Each row was made from one small tree. Brackets hold a mark, then the marks that hang from it, in alphabetical order. Every link used is in the known rows. Write each row's tree.
(in the rows, 128 means zero)
Known rows:
[G C F]: [ 79 113 114 120 121 147 145 125 140 118 137 124 145 120 117 174 112 145
 216 189 119 105 142]
[Q F J]: [161  96 120  95 138 121 109 143 131 107 127 113 150 126 119 121 119 135
 146 118 133  85 116]
[C [G F Q]]: [  4 102 131 113 119 132 159 127 145 118 149 120 124 127 125 198 121 143
 139 192 125 107 122]
[G C]: [127 128 121 129 138 139 132 138 139 119 131 121 135 109 128 144 115 136
 188 154 120 128 147]
[C [G [Q F J]]]: [ 54  97 133 104 136 121 141 143 146 109 144 110 128 118 128 173 118 140
 128 163 130 102 120]
[G C F Q]: [ 40  93 113 103 128 150 157 111 143 113 152 135 154 129 121 204 107 151
 234 209  98  98 147]
[R C J]: [160 128 147 130 160 122 122 135 126 145 127 137 109 119 129 154 126 125
  45  58 152 140 154]
[S [G C] R]: [114 134 132 130 153 123 147 112 122 142 126 132 125  81 142 127 118 137
 148 162 140 171 113]
[J G]: [100 135 122 122 130 119 134 103 123 125 132 123 132 136 130 127 130 114
 111 134 131 112 131]
[C [G [Q J]]]: [ 56 108 137 111 134 114 143 140 149 110 145 120 121 114 134 173 118 141
 120 155 137 115 115]
[S G]: [ 96 113 135 118 132 109 142  92 125 139 136 138 122 108 132 138 126 122
  89 118 130 148 105]
[S [G F Q] R]: [ 52 110 131 111 138 122 162  85 117 145 139 147 135 108 137 159 122 141
 139 184 130 148 100]
[J [G Q]]: [ 73 121 121 111 135 121 142  95 126 123 143 130 138 142 132 148 127 118
 124 147 117 107 135]
[R C]: [142 144 134 126 147 130 133 139 125 140 139 133 117 113 130 149 124 126
  95 100 138 155 151]
[R [C [G Q]] J]: [ 97 117 153 124 162 121 138 140 138 139 139 130 101 113 133 190 122 131
  38  86 152 137 151]
[J [G C F Q]]: [ 40 111 111 104 130 134 153  91 134 115 149 127 150 136 125 181 115 130
 184 190 111  91 145]
[S [R C J]]: [168 149 143 142 164 130 126 144 117 150 115 134 114 107 139 126 128 135
  87 108 161 158 142]
[R J]: [145 113 141 132 141 120 117 125 129 133 115 134 119 134 128 134 129 127
  77  86 142 112 131]
[Q F G J]: [152  96 115  81 127 139 115 120 141 104 112 101 158 129 120 112 113 123
 175  99 141  70 118]

Write each row's tree:
[ 86  84 126  91 148 115 144  97 136 119 148 133 144 100 131 165 109 135
 154 143 112 122 116] | [S [G C [Q F J]]]
[103 109 130 124 139 124 129 106 132 127 123 127 130 136 124 156 123 126
 107 121 141  89 141] | [R [J [G C F]]]
[ 54 125 136 116 141 132 155 138 137 133 154 126 115 113 127 199 119 137
 103 144 137 141 147] | [R [C [G F Q]]]
[ 69  85 120  90 121 123 143 107 138 111 149 146 153 140 123 184 114 149
 180 169 120  87 114] | [G F [Q J]]
[151  96 110  82 134 148 118 126 149  98 114  96 163 117 121 123 104 129
 215 116 136  71 131] | [Q F [G C] J]
[125 115 118 103 131 110 126 119 139 104 136 128 147 117 128 143 113 135
 165 138 147  91 116] | [Q [J [G C F]]]
[ 22  97 132 104 122 120 152 131 149 109 149 123 128 122 127 194 116 147
 142 180 136  99 112] | [C [G F [Q J]]]
[141 132 143 126 161 116 125 118 124 144 129 134 111 124 132 154 127 116
  33  61 154 129 157] | [R C [J G]]
[ 54  84 130  91 128 105 153  78 132 126 151 151 139 117 128 175 116 137
 125 146 125 119  95] | [S [G F [Q J]]]
[ 94 147 135 132 152 138 149 147 124 142 134 127 118 103 137 156 124 142
 128 167 151 159 136] | [S [R [C [G F Q]]]]
[137 147 147 143 163 128 133 154 124 147 118 125 105 100 140 139 127 137
  77 118 169 159 138] | [S [R [C G] J]]
[121 145 141 128 160 117 148 111 112 157 131 141 114  84 143 130 125 130
  83 125 153 190 116] | [S G [R C]]
[120 116 139 112 167 123 130 113 123 141 137 131 120 132 128 169 125 118
  48  76 139 115 162] | [R C [J [G [Q F]]]]
[127 117 134 128 147 120 122 113 132 128 120 125 124 130 130 140 124 121
  95 103 141 101 143] | [R [J [G C]]]
[ 60 120 135 109 153 124 165  93 115 153 146 150 127  97 138 174 119 140
 116 165 137 168 116] | [S [G F Q] [R C]]
